What can hang from each mark:
vosaki: rufa
gepo: doba lala vosaki
kabob: duba
rutod: duba
lala: gepo kabob rufa
berak: zadurut
duba: kabob rufa
tufov: kabob
mani: berak
rufa: duba tufov
zosarud: lala
zadurut: rutod

Known rows, with every way that one mark hangs from another:
[lala gepo [kabob [duba rufa]]]: [  0 -10 -13  14  18 -21  25 -20   9 -11   6  -6   5  41 -10  10 -20  -7
 -35  17 -28  -8   2  28   0 -11 -26  19  25  20   3  17   6  13  -2  17
  -6 -14 -18  20  -5 -15   6  12]
[zosarud [lala [kabob [duba rufa]]]]: [-18 -17   3  13  13  -4  32 -16   4  -4  15  -3   6  32   3  16  -4  -7
  -8  15 -36  -7 -24  13   0 -10  -6  -1  29  24  17  14   3   9  15   5
   0 -28 -18  10  23 -10   5   1]
[kabob [duba [rufa tufov]]]: [-17   8   4  14   5   2  19  11  13  -9  -1  12  -4  -8   7   5   9  -3
  -2   6  -5   2  11  32   6   1  -4   4  10  -3   0  -1  20  18  18  13
  -1  -9 -14 -15   6  -8   0  17]
[zadurut [rutod [duba kabob rufa]]]: [ -5  -3  13  -4   5  -5  19  -2  12  -4   5   2   0  21   4   4  -1  -6
   6  13 -36   0  -7  -9  18  -2 -26  17  30   7 -15   4  22  10   5  17
   1 -15  -4 -18 -10 -21  -3  26]
[duba rufa]: [ -8 -20  -2   4  -5  -4  -2 -19   7   4  10   0  -1   1   0  -2  10  -1
   6   4   1  -7 -13  -7  10   5   6  12   5  19 -15   0   3   9   6  -1
  -4  -3   1  -4  -9  -3   0  14]
[mani berak]: [-10   9  -5   6   4  16  -6  12  17 -10  -4   8  -1   4  -6   4 -16   3
  -9  -1   9  -5   1  -5   9   0  -2   1  -7   9   1  -3  -7  -4   1  -6
   7   6  -9  -6   0  -2 -12   0]
[lala [gepo doba vosaki] [rufa [tufov kabob]]]: [  8  13  -7  14  12 -22  -3 -23   6   0 -14  -7 -30  44  11  53   9   1
   5  25 -12   8 -25  34  12  -9 -61  15  -1   1   3   8  39  45  29  22
 -10 -17 -11  29  -2  20  19  32]
[rutod [duba kabob]]: [  8  12  18  -2   9  -2  23  -2   7   0 -11  -4   1  25  -1  -5  -5   1
  -5  -1 -36  29   3   0   1   0 -15  18  17 -16  -8   8  15  -5   0  15
  -8 -18   5 -14 -11  -6   2   0]
[berak [zadurut rutod]]: [ -5  -3  -7  -1   1  14 -16  33   0 -16  15  -2  -5 -10   3  23  10   0
   0  23  22 -19 -10   6  11  -1 -13  -6  17  19  17  -9  -9  -8   6   6
  22   9  -2  -9  -1 -18  -9  14]
[rufa duba]: [  3  -2   4  -5   6  -2  14 -23   3  -8  -1  10   7   3   1  -2   0  -7
 -15   6  -3  -9   3  -4   1   3  -8   4  -2 -17   9   8 -10   0  -3  -7
   6  -3  -6  -9  -4  -4   1 -22]
[tufov [kabob [duba rufa]]]: [-16 -11   6   1  11  -2   8 -30   4  -5  14   2 -11  11   2   1  -2  -2
  -9   9 -20  -9 -12  19   8  -1 -11  25  20  -8 -14   8  34  26  10   8
 -13  -4 -24  -3  15 -11  13  19]
[tufov [kabob duba]]: [-11  14  10   1  10  -1   7 -12  -1  -7   1   2 -10  10   0   2 -11   1
 -15   6 -23  -2   2  22   0  -3 -18  13  13 -23  -1  14  27   9   5   8
  -8   0 -22  -3  22  -7  14   5]
[gepo [vosaki rufa]]: [-26 -18   1   6 -10  -8  -1  -8  -5  -6   2   2  -4   7  -1  11   3   3
  19  -3   7   3 -10 -17  15 -14 -15   1   4   3 -29   6  -3   8  24   6
  -9  -9  15  -5  -8  14   3  -6]
[rufa tufov]: [ -6  22 -10  10   5  -1   4  22   7  -4 -11  -1  -2  -4   7   9  13   2
   7  -3   7   5   8  19  -4   4 -10  -8  -7  -1   6  -5  13  15   6   6
   2  -4 -10  -4   2   4  -1   4]
[mani [berak [zadurut rutod]]]: [-11   5 -16   3   4  27 -16  47  12 -24  14   3 -10   0  -5  28 -10   6
 -12  21  31 -21  -5  -2  22  -2 -13  -4   9  27  15 -13 -19 -11   8  -2
  30  15  -7 -14   4 -19 -23  15]
[lala [gepo doba vosaki]]: [ 18 -13  12  12   3 -22  -5  -5   3   9 -11  -6 -23  31  -1  20 -10   4
  -8  26 -17  16 -19   3  10 -12 -25  28  -4   6   4   7  -3  10  24   9
   9  -4   6  16  -9  15  17 -11]
[berak [zadurut [rutod [duba [rufa tufov]]]]]: [ -9   7  -8   4   5  16   8  47  14 -24   9   0  -6  -4  -2  28  29  -2
   7  23   7 -13  -4  23  17   4 -30   8  32  26  19 -15  16  13  26  24
  18  -3  -8 -20  -2 -19  -9  26]
[mani [berak [zadurut [rutod duba]]]]: [ -2  15  -4  -3   9  26  -5  45  15 -39   7   9   0   6 -15  24  -5   5
 -20  26  13 -19   3   5  14  -2 -22   6  21  12  28 -12 -11 -13  15   8
  22   8  -8 -14   5 -18 -20   4]
[zadurut [rutod [duba rufa]]]: [ -2  -4   8  -5   1  -7  10   0  11 -11   4  12   3   6  -2  11   3  -7
   4  23 -16 -24  -7 -11  15  -3 -20  15  27  10   9  -4  13  18  11  10
   0  -7  -8 -12   2 -18  -7  12]
[berak [zadurut [rutod [duba rufa]]]]: [ -5 -18   0  -5   1  12   1  16   8 -20  21   2  -5  -2  -8  19  13  -2
  -2  27   3 -21 -12   7  19   1 -16  19  34  24  11 -10   2   0  19  16
  14   1  -1 -12  -9 -27 -10  20]
[duba [rufa tufov]]: [-12   0 -11  15   2   0   3  11  12   1   3  -4  -7  -7   5   7  24  -3
  15   0  10  -5  -3  17   6   5  -8  -1  -1  16  -9  -8  22  22  13   7
  -3  -7  -5  -2  -9   1  -1  22]
[zosarud [lala gepo [kabob duba] [rufa tufov]]]: [ -5  25 -24  13  26 -14  43  -2   9 -14  -9  -3   9  54  15  44   2  -5
 -19  14 -27  -6  -4  53 -17 -11 -48 -16  19  24  53  15  10  26   5  20
   6 -32 -24  37  18  -8  -4  17]
[gepo [lala [kabob duba]]]: [-12  -9  -6   3  27  -1  16 -26   4 -15  -4   9   5  19 -12  -6 -28   7
 -20   1 -30   9  -3  13  -6 -15  -7 -15  17   0  -5  14   7   6  -3  11
 -12 -28 -13  -9  24  -2  10 -16]
[gepo [lala rufa]]: [-11 -26 -14  -5  11   4  -2 -43   5  -6   2  17   6   6   3   1  -5  10
   8 -13   7   7 -16 -12   5  -4  -1 -25   5  11 -11   0   9  15  -8   5
 -16 -15   8   7   5   3  -8   5]
[duba kabob]: [ -3   3   6   2   3  -1   9  -3   0   8  -3 -13  -8  12   9  -4  -5   1
   4  -7 -15  20  -4   3   8   2  -7   6   2  -7 -16   9   6  -1  -5   2
  -5 -11   5 -10 -15  -3   3  10]
[rutod [duba kabob rufa]]: [ -3  -8  14  -2   5  -4  20 -18  11  -2   4 -10  -1  20  -2  -2   7  -2
   2  -2 -39  18  -3  -2   9   2 -14  27  25  -2 -24   8  14   9   7  16
 -11 -20   5 -15 -18  -7   0  17]
[berak [zadurut [rutod duba]]]: [  4   7   0  -5   6  12   5  32   2 -26   5   4  -3   1 -10  20   5  -2
 -11  28  -5 -15   0   7  10  -3 -21   5  30   9  30  -8  -3  -9  10  14
  18   4   1  -8   4 -17  -8   7]
[zadurut [rutod duba]]: [  7  16  11  -8   2  -4   8  19   6 -12 -10  13   8   8  -4   8   1  -5
  -4  16 -22 -14   4  -4   0  -4 -26   1  21  -5  22  -3   7   3   3   8
   8  -7  -4 -11  10 -17  -6  -2]
[vosaki [rufa tufov]]: [-23  16  -9  12  -2  -4   9   8  11  -5  -9  -6  -4   4   5  14  25  -1
  20 -10  27  -2   1  22  -2  -1 -18 -21   1   9  -8  -1   8  23   7  10
  -4 -11   0  -1  -7   4 -11  25]
[berak [zadurut [rutod [duba kabob [rufa tufov]]]]]: [-10  10  -2   5  11  13  20  38  16 -16  11 -10 -13   4   7  24  26  -2
  11  21  -5   8  -4  20  20   7 -36  11  30  21   1  -5  26  14  20  28
  13 -18   1 -30 -15 -24  -6  44]

Rows:
[-15 -40  11   7   7  -8   4 -65  12  -8  -8  17 -14  22  -9   5   3   8
  13  13  -4  13 -34 -14  20 -18 -13  -6   3  -7 -30  15 -13  25  27   3
  -9 -32  11 -12  -4  24   9 -29]  [gepo doba lala [vosaki [rufa duba]]]
[-22  29 -18   7   6  -4   0   2   7  -3  -2 -15 -17  19   9  27  27  -2
  21  -9  13 -11  -6  31   1   1 -38  -9   6   6 -17   8  37  41   5  12
  -9 -11 -18   1   0   4   4  35]  [vosaki [rufa [tufov kabob]]]
[-16 -11   0  23  31  -6  19 -22  28   1  -2   6 -14  25  -6   9   2   8
  -1  15 -29  14 -27  37  10 -11  -9 -13  12  16 -20   9  28  40  15  22
 -11 -44 -18  -6  20   4  10  16]  [gepo doba [lala [kabob [duba [rufa tufov]]]]]
[-33  -5 -13   3  24   3   6 -28   1 -21 -10  24 -16   5   8  19  -1  12
   1   0 -14  23 -11  24   9 -16 -39  -3  16 -19 -10  13  48  40  30  21
 -24 -22 -10 -14  38  14  17   7]  [gepo [lala [rufa [tufov [kabob duba]]]] vosaki]
[  8  -2 -26   4  13 -22  14 -31   5  -7   1  -6   6  50  -1  26  -9  -6
 -21   6  -8 -15 -11  16  -6  -8 -40  -7  12  28  10   8   4  21 -10  10
  -9 -14  -7  39 -15  -4  -4  23]  [lala gepo kabob rufa]
[ -5 -15   2  -4   4  11  10  11   9 -13  22 -12  -9  10  -2  17  15  -2
   2  19 -16   0 -13  -4  24   3 -23  19  39  19 -10   0  10  -2  11  20
  11  -8   3 -24 -23 -27  -7  31]  [berak [zadurut [rutod [duba kabob rufa]]]]
[-26 -34  10  20  19 -14  11 -46  10  -3  -8  13 -12  39 -11  15 -15  11
   2  14 -29  20 -35   6  13 -28 -18  -6  15  -7 -34  22   5  23  29  19
 -20 -47   6  -4  20  20  15  -9]  [gepo doba [lala [kabob duba]] [vosaki rufa]]
[-30  28  -2   9   5   1  16  -4  10 -13  -7   0 -14  14   9  19  15   0
   3  -1  -1  -3   5  53  -1  -6 -35  -8  15 -16  -8  12  34  41  12  15
 -14 -13 -22  -1  15  -2   3  27]  [vosaki [rufa [tufov [kabob duba]]]]
[-12 -13 -15   7  -6 -23   0  -3  -7 -11  -4 -12  -8  27   2  17  -3   1
   1   6   3   3  -2   2   5 -18 -37  21   6  13  -7   8 -11   8  19   6
  -6  -2  14  11 -19  10   2   2]  [lala [gepo [vosaki rufa]]]
[ -4  16   2  -2  13  27   5  43  20 -25   6  -1  -7  17  -6  25  -9   5
 -15  18  -3   5  -4   2  21  -1 -27  14  25   9   6  -4  -3 -17   9   9
  20  -3  -4 -24  -6 -20 -17  20]  [mani [berak [zadurut [rutod [duba kabob]]]]]
[-14   9 -18   6   9  -1  -2  -9   6   0   8 -10 -19   3   8  16  21  -4
  16   2  -1 -11  -9  18  10   6 -29  12   6  17 -16   1  45  43  13   7
  -8  -8 -28  -5   2  -3  10  36]  [duba [rufa [tufov kabob]]]
[ -6  -9  10  22   9 -32  20 -30   7  -7  -9  -4 -14  62  -7  33 -15  -4
 -19  29 -34   3 -22  23   5 -28 -42  15  15   2 -11  26  -3  21  24  21
  -7 -34  -1  23  -5  11  12  -1]  [lala [gepo doba [vosaki rufa]] [kabob duba]]
[ 12 -21  -2  13  15 -32   7 -43   8   1  -4  -2 -11  57  -3  43  -9  -2
 -11  27 -24   1 -35   9  14 -20 -48   7   7  17   0  15   9  27  18  17
 -10 -31   3  37 -12  15  16   9]  [lala [gepo doba vosaki] kabob rufa]
[ -9 -33   7  15  25  -7  15 -51  20   3   6  10  -6  30 -11   1 -14   9
 -10  18 -37   8 -34  12  15 -10  -1  -1  20  11 -30  16  10  27   7  14
 -13 -42 -11  -1  18   1  11   5]  [gepo doba [lala [kabob [duba rufa]]]]
[-13  38  -1   7  17   1  15   9   1  -8  -8   3 -17   2   7  14   5  -1
  -9   6 -17   3  11  48  -4   0 -27   1  10 -20  10   9  39  29   8  11
  -6  -4 -26 -11  27  -2  13  17]  [rufa [tufov [kabob duba]]]
[-23  14   1   8   5  -4  32 -11  17  -5  -9  -8  -1  22  15   9  21  -5
   8 -12   1  13   3  21   8   1 -32 -11   5 -11 -23  13   9  23   0   8
  -3 -22  -2 -17 -25  -1  -5  14]  [vosaki [rufa [duba kabob] tufov]]
[ 27  -7  10  -4  11 -22  16 -62  16   3  -8   6   0  44   5  30  -2  -7
 -27  29  -4 -11 -14  20   6   3 -30  -1   1  -7  17  12  -8  24  -6   7
   6 -15  -7  34 -21   3  -3  -7]  [lala [gepo doba] [rufa duba]]
[ 15  -1   3   2   4 -13  10 -30   9  14  -9 -11  -6  53  16  40   6   1
   1  20 -12  -5 -30  16  -1   1 -22  -4   9  30  40   7 -12  20   2   7
   9 -24  -3  56  -6   1  -4   7]  [zosarud [lala [gepo doba] rufa]]
[ 18  -2  -6   4  16 -19  20 -44  11  12  -3 -16  -4  80  12  49   3  -3
  -7  22 -30 -13 -39  22  -3  -9 -35 -10  11  42  32  11  -4  26   0  11
   4 -37 -11  59   0   0   1  14]  [zosarud [lala [gepo doba] kabob rufa]]
[  0  29 -12  -1  20  -2  13  -8   7 -10  -8   0  -8  10   6  18  16  -6
  -3   0   0  -5   3  29   0   3 -38   2   1 -16   8   8  30  36   6  -2
   1  -2 -33 -11   7   1  15   0]  [rufa duba [tufov kabob]]
[  5  20  18 -12   6   0  21  15   8  -1  -8   0   3  21   3  10  -8  -4
  -1   9 -36   6   0  -3  10  -3 -30   8  26 -15   8   5  18  -1  -2  12
   3 -17  -3 -23  -2 -19  -1  14]  [zadurut [rutod [duba kabob]]]
[ -6  22   1   4  11  -5  15  25  18 -13   0  12   2   0   0  18  21  -5
  14  20 -10 -16   3  13  11   2 -31  -1  22  10  19  -8  30  24  20  18
   5 -13 -14 -17   4 -13  -7  18]  [zadurut [rutod [duba [rufa tufov]]]]
[  0 -34  13  10  10  -4 -14 -24   3   5  -9  12 -20   7  -4   4  -9  13
  17  13 -17  30 -33 -12  15 -15   1   6  -4   0 -20   3   0  14  29   6
  -8 -25  14 -11  12  25  20 -18]  [gepo doba lala vosaki]
[-12  19   9   7  10   0  23  21  21  -5  -3  -3  -4  13  14  14  20  -7
  14  11 -26   2   2   9  17   1 -36  11  27   7  -3  -1  36  24  11  24
   1 -23  -8 -27 -10 -18  -3  34]  [zadurut [rutod [duba kabob [rufa tufov]]]]
[  5 -11   6  18  14 -20  29 -27  13   6   4 -17 -10  65   5  29  -9  -5
 -15  30 -46  -6 -34  33   1 -10 -21  11  26  34  26  16  -3  20  12  13
  13 -32 -21  40   6 -11   8   2]  [zosarud [lala [gepo doba] [kabob [duba rufa]]]]
[-15   4   0  15   5   3  13   5  15   8   5 -18 -10   7  16   5  22  -2
  19  -6  -3  19  -3  19  15   8 -15  11   7  10 -29   3  26  22   7  14
  -5 -16  -6 -17 -20  -3   2  38]  [duba kabob [rufa tufov]]
[  9 -17  -9  11  15 -27  15 -36   3   6  -2 -11  -9  72  12  55  -5  -2
   3  25 -36   1 -45   3   5 -23 -44   4  10  37  30  12  -5  22  25  14
   3 -37  -4  47   2  15  13   4]  [zosarud [lala [gepo doba vosaki] kabob rufa]]
[ -5  20   5   6  14   0  25   1  11  -1  -9  -5  -1   9  12   6  15  -7
   0  -2  -8  20   9  17   4   4 -28  -1  -4 -22  -6   7  15  16  -2   5
   6 -15 -10 -22 -17  -2   7   4]  [rufa [duba kabob] tufov]
[ 26  -4  -7   3  22 -34  24 -70  20   0  -7   3   2  67  -2  37  -6 -13
 -32  27 -22 -19 -22  18   3  -7 -40  -5   8   4  15  16   1  29  -6  13
  -2 -30 -15  38 -18  -2   3  -4]  [lala [gepo doba] kabob [rufa duba]]
[ -5  13   6   8   9   4  28   8  19  -3  -5  -7  -6  15   5   4  17  -3
  12  -1 -28  25   4  22   8   4 -23  18  19  -1 -18   3  35  21  12  23
  -8 -21  -3 -23 -13  -3   1  24]  [rutod [duba kabob [rufa tufov]]]
[-17  15  -8  10   0  -2  24  -7  13 -12  -7   6   2   8   9  11  25  -7
   7  -3  19 -10   7  24   0   0 -28 -19  -2  -9  -2   7   4  25   7   2
   0 -16  -7  -7 -13   3  -8  -1]  [vosaki [rufa duba tufov]]
[ -9   5   8  19  32  -2  23 -49  31  -1 -17  17  -8  33  -2  24  -2   8
  -6  13 -20  13 -24  43   3 -16 -19 -34   8   0  -5  12  25  43   8  26
 -13 -50  -9  10  17   9   4  16]  [gepo doba [lala [kabob duba] [rufa tufov]]]
[-13  -1   4   1   7  24   4  21  24 -26  15   2 -12  15  -6  23   2   4
 -10  16  -6   0 -15  -3  32   3 -23  22  32  27 -12  -6   0  -4  13  13
  17  -2  -5 -33 -13 -28 -22  29]  [mani [berak [zadurut [rutod [duba kabob rufa]]]]]
[-17  22 -17  -5  18   0  27 -36   2  -9  -1   0  -4  25  23  42  31  -8
  10   4  -2 -17 -15  24  -2   2 -47 -17  11   3  35  11  30  39  12   0
  -3 -19 -28  18  20  -1   8  12]  [zosarud [lala [rufa duba [tufov kabob]]]]
[-20 -25   0   0  -2 -13  17 -32  -5 -15   1  12  -1  10  -1  13   6  -7
  -1   4   6  -4  -9 -13  15 -17 -25   8   5 -16 -17  15 -10   5  26  -3
  -5  -8   8 -18 -10  10   6 -22]  [gepo [vosaki [rufa duba]]]
[-12  -5 -16  -3  24   7  16 -40  15 -17 -12  25  10   5   6   9  13   3
   1  -8  14   3  -1  18   1  -1 -23 -31   1  -9   4   4  14  32   2   6
  -9 -20  -4  -7   4   5  -6  -6]  [gepo [lala [rufa duba tufov]]]
[-27   7 -12  18  17  -2  36   9   9  -7   4  -5   1  24  11  28   9  -6
   2   7 -24  -8 -12  36  -4  -8 -20  -9  24  27  24   9  14  20  19  12
   5 -34 -26   4  21 -11   5  10]  [zosarud [lala [kabob [duba [rufa tufov]]]]]
[ -6  20  -6   4  14  -1  10  -3  10 -10   1  -8 -16  12  -2  12  25  -2
  12   2 -24  -3  -5  28   3   4 -35  21  22   0  -9   2  52  41  18  19
 -12  -9 -23 -10  11   1  11  28]  [rutod [duba [rufa [tufov kabob]]]]
[  0 -19 -25   7  15 -30   9 -27  -5 -13   2   1   5  46   0  33 -14  -4
 -17  12 -14  -2 -17  -1   6 -20 -46   9  13  21   1  16   8  13  15  16
 -13 -22   2  26  -4   7  10   8]  [lala [gepo vosaki] kabob rufa]
[-24 -13   2  18   6  -4  -4 -12  16   1 -17   5 -21  13   0  22  12  14
  40   7   6  27 -29   7  15 -16 -18 -14  -4  11 -35   4   9  36  33  17
 -10 -38   8 -11   2  31   9   4]  [gepo doba lala [vosaki [rufa tufov]]]
[-21  23 -12   0  10  -6  17 -19   7 -15   1  -7  -9  18   7  22  26  -8
   8  -6   8 -15  -2  27  -1   3 -44 -12   3 -11 -12  11  27  44   7   2
  -4 -12 -22  -1  -5   0   5  13]  [vosaki [rufa duba [tufov kabob]]]
